Known rows, with every way that one mark hangs from another:
pesap[dure[zusu] sarot[muvu vuvo]]: [  6.3   7.7  22.3 -17.2  -0.4  34.7  -9.1 -32.5 -21.2  -4.2  15.2 -20.9
 -27.6   4.0   4.9 -12.1 -19.3 -30.0   1.0  -3.0   6.5]
pesap[dure[botap vuvo zusu] sarot[muvu]]: [  8.4   4.1  23.2 -28.5   1.9  12.5  -3.2 -39.5  -9.3  -7.7   5.9 -14.8
 -28.3 -12.2  14.6 -25.3  -6.7 -30.3  -7.5  19.9   2.4]
zusu[dure[botap pesap[sarot[muvu]] vuvo]]: [  8.8  -7.1  32.0 -22.2  -1.7  -7.7  -6.9 -39.3 -29.3 -11.6  13.2 -26.5
 -12.1 -20.1   3.8 -21.0  -4.9 -24.9 -10.8   0.5  17.4]
pesap[sarot]: [  6.4  12.9  23.5  -7.0  -0.3  11.5  -5.2 -10.0  -2.0   1.2  22.7  -9.8
  -4.2  11.9  -5.8  -2.0  -5.6  -6.6   3.0   3.4  -0.6]
vuvo[dure[botap pesap]]: [  3.3  -2.8  38.2 -21.2   8.3 -16.8  -1.7 -10.1  13.7 -16.4  10.2  -9.2
  16.2 -12.5  -4.4 -12.2   1.4  -0.6 -11.8   1.9   2.6]
dure[botap vuvo zusu]: [  4.1   8.6   6.4 -14.9  -1.7  -4.5   2.1  -6.0  -0.7   0.6  10.3  12.0
   3.5 -12.1   0.9  -8.2   1.3 -10.2 -12.0  14.0   1.7]
muvu[dure[pesap vuvo]]: [  4.7   6.4  25.9 -11.8  -1.6   5.3  -3.3 -10.8   8.1  -8.3  18.7 -24.2
   9.9  -1.8   4.3  -1.4   8.0  -7.7  -8.3   8.3  22.8]
dure[pesap vuvo]: [  2.1   1.3  29.1  -3.8   3.1  -3.1  -2.8  -5.6 -12.4  -6.6  30.1 -12.9
  13.7  -0.1  -0.5   6.7   0.9  -8.9  -6.6  -0.2  16.5]
zusu[dure[botap pesap[sarot] vuvo]]: [ 10.8   1.7  31.7 -24.3  -3.8  -6.5  -4.2 -40.9 -20.3  -8.3  22.3 -24.9
   2.2 -21.9  -3.3 -16.6  -9.8 -16.4  -9.4  10.5  13.1]
muvu[dure[botap vuvo zusu]]: [  6.7  13.8   3.0 -21.3  -5.5   4.4   1.9 -11.8  17.4  -0.4  -0.1   0.8
  -0.5 -13.7   5.1 -15.3   7.6  -8.7 -12.3  24.9   8.0]
muvu[dure[botap pesap[sarot] vuvo zusu]]: [ 14.2   9.4  31.2 -38.5  -6.0   9.6  -0.9 -33.9  17.1  -5.8  17.0 -12.6
  -3.1 -12.9  -3.3 -18.6  -2.6 -18.5  -8.7  35.6   6.9]
zusu[dure[pesap[sarot[muvu]]]]: [  1.4  -7.3  40.6 -14.4  -1.7   3.4 -11.9 -24.8 -20.6  -9.9  15.8 -27.4
  -8.0  -2.6  -6.3 -13.6 -12.9 -22.5  -1.1   1.3  12.4]
sarot[pesap[dure] vuvo]: [  6.9  14.5  15.7  -1.1  -0.7  14.5  -8.0 -20.1 -26.1 -12.6  27.8 -19.8
  -5.1  -7.0   8.3  -9.2  -6.5 -13.5  -8.2  -5.6  26.7]
muvu[dure[botap pesap[sarot[zusu]] vuvo]]: [ 13.5   7.0  43.7 -31.5   1.5   9.5   0.2 -33.1  -3.2  -8.1  16.7 -20.8
  -6.7  -1.2  -2.3 -11.0   2.4 -12.6  -9.4  32.8  13.0]
botap[dure[pesap[sarot[muvu]] vuvo zusu]]: [  3.9  -4.1  42.0 -23.1   4.9  22.8  -6.5 -34.7  -3.7  -8.3  20.2  -5.4
 -23.8  -1.2  -8.2 -12.1 -17.4 -26.1 -10.8  15.5   8.9]
botap[dure[pesap vuvo zusu]]: [  1.9  -1.3  36.6 -16.5   5.1  12.3  -2.5 -22.1   4.6  -6.6  22.1   3.8
   4.5  -7.8 -11.3  -2.9 -13.1 -11.3 -14.0  16.8  11.3]
sarot[muvu[dure[botap zusu]] pesap vuvo]: [  8.1  11.3   0.1 -17.2  -9.6   9.2  -6.4  -9.5  -5.3  -9.7   1.8   5.9
 -17.4 -17.7   3.4 -24.4   5.4 -19.5 -17.4   7.6  27.0]
pesap[dure[zusu]]: [ -1.8   5.7  24.1 -14.9   1.4  13.6  -4.7 -13.6   5.6  -4.1  10.3  -7.2
   3.0  -2.4   2.3  -8.9 -11.4 -14.2  -1.8  20.3   0.2]
muvu[dure[botap pesap[sarot] vuvo]]: [ 17.2   9.5  32.1 -31.8  -2.9   5.7  -2.0 -34.0  10.9 -10.0  19.1 -24.4
  -2.6 -11.6   5.5 -15.2   5.5 -10.6  -9.0  21.4  16.4]
zusu[dure[botap pesap vuvo]]: [  4.9  -3.4  25.7 -16.3  -2.4 -18.4  -3.3 -26.3 -20.2  -9.8  15.1 -17.3
  14.6 -27.2   0.7 -11.3  -2.6 -10.4 -14.4   3.3  19.6]
pesap[dure[vuvo zusu] sarot]: [  5.9  14.0  25.1 -19.1   1.1  21.6  -3.1 -34.7  -5.3  -1.1  21.2 -21.8
 -15.8   1.5   2.7 -11.9 -13.1 -25.2  -0.3  24.5  -3.4]
botap[dure]: [ 2.8  6.1 21.7 -3.6  4.5 14.0 -4.7 -8.5  8.6 -4.8 10.9  3.1 -1.6  0.9
 -4.6 -1.6 -3.9  3.5 -9.8 -2.3  9.7]
botap[dure[pesap]]: [  3.0  -2.7  42.6 -13.6   7.0  10.4  -6.6 -14.8   8.8 -11.5  22.7  -1.5
  10.4  -2.8  -8.0  -1.2 -10.2   0.3  -9.9   4.0  15.1]

Rows:
[  8.2  -2.4  40.8 -23.3   2.0  32.9 -10.3 -32.9 -13.3  -8.7  25.6  -2.2
 -22.6   4.0 -14.6  -8.8 -26.0 -22.8  -8.5  -4.4  13.4]	botap[dure[pesap[sarot[muvu vuvo]] zusu]]
[  5.0  -5.0  35.5 -17.1  -0.6  -0.7  -4.8 -24.7 -42.6  -7.3  18.6 -11.6
  11.7 -11.4 -10.4  -3.9 -13.5  -7.9 -12.3  -3.0  21.3]	sarot[vuvo zusu[dure[botap pesap]]]
[  6.9  16.0  16.7  -4.4   4.4  14.3  -4.8 -17.0  -8.0  -3.0  19.6 -27.0
 -10.8  15.7 -11.2  -3.4 -11.4  -7.3  -0.3 -22.8  -1.5]	pesap[sarot[vuvo[dure]]]
[ 11.8   4.8  24.6 -21.5   4.9  10.2  -4.1 -39.4 -18.5 -12.0   8.1 -27.8
 -28.3 -11.8  23.0 -22.2   1.3 -21.8  -7.3   5.2  11.4]	pesap[dure[botap vuvo] sarot[muvu]]
[  3.7  -6.6  34.2 -21.1   4.0   0.7  -1.3 -14.1 -12.8 -12.6   1.8 -14.3
  -9.8  -6.6  11.7 -11.1  13.0 -14.8 -16.5  20.0  24.9]	sarot[muvu[dure[botap pesap vuvo]] zusu]
[ 10.3   5.0  24.6 -23.0  -2.2  -3.1  -0.8 -17.6   9.9 -11.6  12.7 -15.6
  10.5 -18.9  10.2 -10.2  11.9  -4.6 -13.7  14.3  22.7]	muvu[dure[botap pesap vuvo]]
[  3.4   8.6  45.5 -16.2   7.5  23.8  -4.7 -29.2 -15.7  -3.7  17.2 -24.6
 -15.2  15.8  -1.4  -4.4 -12.0 -14.1   2.8  21.8  -1.3]	pesap[dure sarot[zusu]]
[ 11.4  12.8  22.7 -31.4   0.8  12.9  -0.3 -42.3  -1.9  -4.5  15.6 -12.6
 -14.9 -12.1   7.6 -20.2 -10.3 -21.9  -5.9  28.3  -2.3]	pesap[dure[botap vuvo zusu] sarot]
[  7.2  -7.5  38.6 -26.1  -2.5  -6.5  -9.5 -34.0 -19.0 -12.7  10.6 -19.1
  -6.2 -17.0  -0.6 -22.4  -9.8 -20.0  -7.4   4.1  13.7]	zusu[dure[botap pesap[sarot[muvu]]]]
[ -0.9   2.0  30.8 -11.7   0.6   1.8  -2.2  -6.0  -7.0  -3.8  27.1  -0.4
  12.9  -2.0  -6.9   2.6  -6.9 -16.5  -7.6  15.4   7.3]	dure[pesap vuvo zusu]
[  6.0  -0.8  62.8 -22.8  12.0  24.4  -5.2 -31.2  -6.2  -8.0  26.7  -6.7
  -9.1  13.3 -19.5  -1.1 -18.0  -7.4  -6.0  22.3   5.3]	botap[dure[pesap[sarot[zusu]]]]
[  4.8   3.0  27.1 -10.4   4.5  11.9  -5.9 -25.1 -46.4 -16.3  10.4 -11.3
 -23.3  -9.8  12.7 -18.0  -0.7 -20.3 -16.2   1.7  29.7]	sarot[muvu pesap[dure[botap]] vuvo zusu]
[  6.5   7.7  10.9 -10.4  -2.7  10.3  -4.6  -9.8 -27.5 -11.4   2.0  -3.1
 -20.2  -5.5   5.5 -17.2  10.0 -13.5 -18.4   4.5  33.4]	sarot[muvu[dure[botap]] pesap vuvo zusu]
[  3.1   5.6  24.2 -17.1   1.8  21.8  -5.4 -32.7 -13.4  -4.3  10.4 -23.6
 -28.4   1.5   8.5 -16.1 -11.0 -32.8  -1.7  16.5   0.9]	pesap[dure[vuvo zusu] sarot[muvu]]
[ -0.2  -2.7  26.1  -4.1  -2.6  -6.9  -5.5 -17.3 -23.9  -6.5  21.4 -26.3
  15.9 -13.1  -4.0  -3.4  -6.8 -13.0  -8.1  -1.4  18.5]	zusu[dure[pesap vuvo]]
[  1.4  13.7   3.3 -10.0  -5.7  12.0  -0.6  -3.1  14.1   2.4   3.2  -8.0
  -1.3  -0.1  -0.2  -5.2   3.1 -10.9  -6.8  20.3   6.8]	muvu[dure[vuvo zusu]]
[ 14.1   6.9  41.8 -18.4   3.0  29.0  -8.4 -36.4  -9.9  -8.5  37.4 -13.5
  -8.0   4.3 -13.1  -0.8 -20.8  -7.3  -6.6 -11.1  16.9]	botap[dure[pesap[sarot[vuvo]]]]
[  1.3   5.2   6.0 -10.5   0.4  -4.8  -3.9  -7.1 -14.0 -13.2   3.4   3.3
 -16.4 -15.0  -4.6 -26.4  -4.2 -20.1 -19.3  -7.7  11.3]	sarot[muvu pesap vuvo[dure[botap zusu]]]
[ 10.6   3.5  34.2 -22.0   6.1  25.6  -5.8 -39.0 -39.6  -9.2  10.7 -22.1
 -33.5   4.4  10.1 -13.8 -10.2 -20.9  -5.8  -2.7  12.9]	pesap[dure[botap] sarot[muvu vuvo zusu]]
[  7.2   7.6  23.7 -17.3   0.2   1.1  -0.4 -34.6 -33.9   1.5   8.2 -19.5
 -13.1  -5.8  -7.0 -13.2  -7.1 -13.6  -8.9  15.7   4.1]	pesap[sarot[zusu[dure[botap vuvo]]]]
[  0.7   3.1  31.7 -22.7  -4.7   9.2  -5.5  -4.1  24.6  -5.6  11.8  -4.3
  14.6  -1.2  -8.5  -6.3  -4.4 -10.5  -4.2  27.2   9.2]	muvu[dure[pesap zusu]]
[  0.3  11.8  17.1  -7.6  -0.7   5.7  -3.4 -22.2 -11.7  -9.0  21.7 -10.5
  -6.0 -12.5   3.5 -16.0  -5.4 -23.8 -11.0  29.3  14.8]	sarot[pesap[dure[vuvo zusu]]]
[  4.8   7.8  28.5 -13.3   7.0  -0.4   0.6 -28.6 -29.8 -13.4  15.4 -12.3
 -10.0 -15.5  10.5 -17.5   5.4 -15.7 -17.5  28.8  21.0]	sarot[pesap[dure[botap vuvo]] zusu]
[  4.3   3.9  43.3 -24.8  -0.8  11.7  -5.9 -15.6   5.5  -2.6  31.4  -1.0
   5.6   7.4 -17.4  -3.0 -18.0 -18.3   1.4  22.1  -3.2]	dure[pesap[sarot] zusu]
[ -0.4  -3.2  37.1 -27.5   5.7 -13.3  -0.9  -8.6  21.4 -12.2   7.9   3.2
  14.9 -11.8 -11.2 -16.1  -7.1  -9.3 -11.7  15.6  -6.7]	vuvo[dure[botap pesap zusu]]
[  3.3  -1.6  33.7 -27.4  -0.1  -8.1  -2.5  -6.9   8.2  -6.8  17.3  16.1
  17.6 -12.6  -7.0  -8.1  -6.7  -9.7  -9.2  20.8   4.0]	dure[botap pesap zusu]
[ -6.3  -2.7  38.2 -15.6   6.7  -4.8  -3.3  -1.5  17.1  -9.0  14.0  -6.2
  15.8   3.4 -16.9  -6.3 -10.8 -10.9  -6.0  11.6  -6.8]	vuvo[dure[pesap zusu]]
[  0.3   3.3  43.7 -24.2   6.1   4.7  -4.0 -16.9  17.1  -7.8  19.7 -13.9
   2.7   8.8 -21.3 -11.0 -18.1 -17.8  -1.3  19.0 -13.3]	vuvo[dure[pesap[sarot] zusu]]
[  2.3   4.5  22.7 -14.3  -0.2   0.2  -4.1  -4.0  -9.5 -11.9  -5.2  -0.4
 -16.6  -6.5   5.3 -23.2  15.5 -12.2 -17.3  25.8  25.2]	sarot[muvu[dure[botap]] pesap zusu]
[ 17.6  12.7  27.3 -37.8  -9.0  21.9  -4.8 -34.2   9.6  -6.3  22.0  -8.4
  -3.4  -8.5  -7.4 -15.3 -11.9 -15.1  -6.3  17.2  12.4]	muvu[dure[botap pesap[sarot[vuvo]] zusu]]
[  2.8  -5.6  43.5 -34.6   6.0  -2.6  -4.4 -22.9  11.8 -14.3   5.1  -7.4
 -11.2  -4.8  -8.4 -25.7 -12.2 -22.9  -8.6  16.5  -9.1]	vuvo[dure[botap pesap[sarot[muvu]] zusu]]
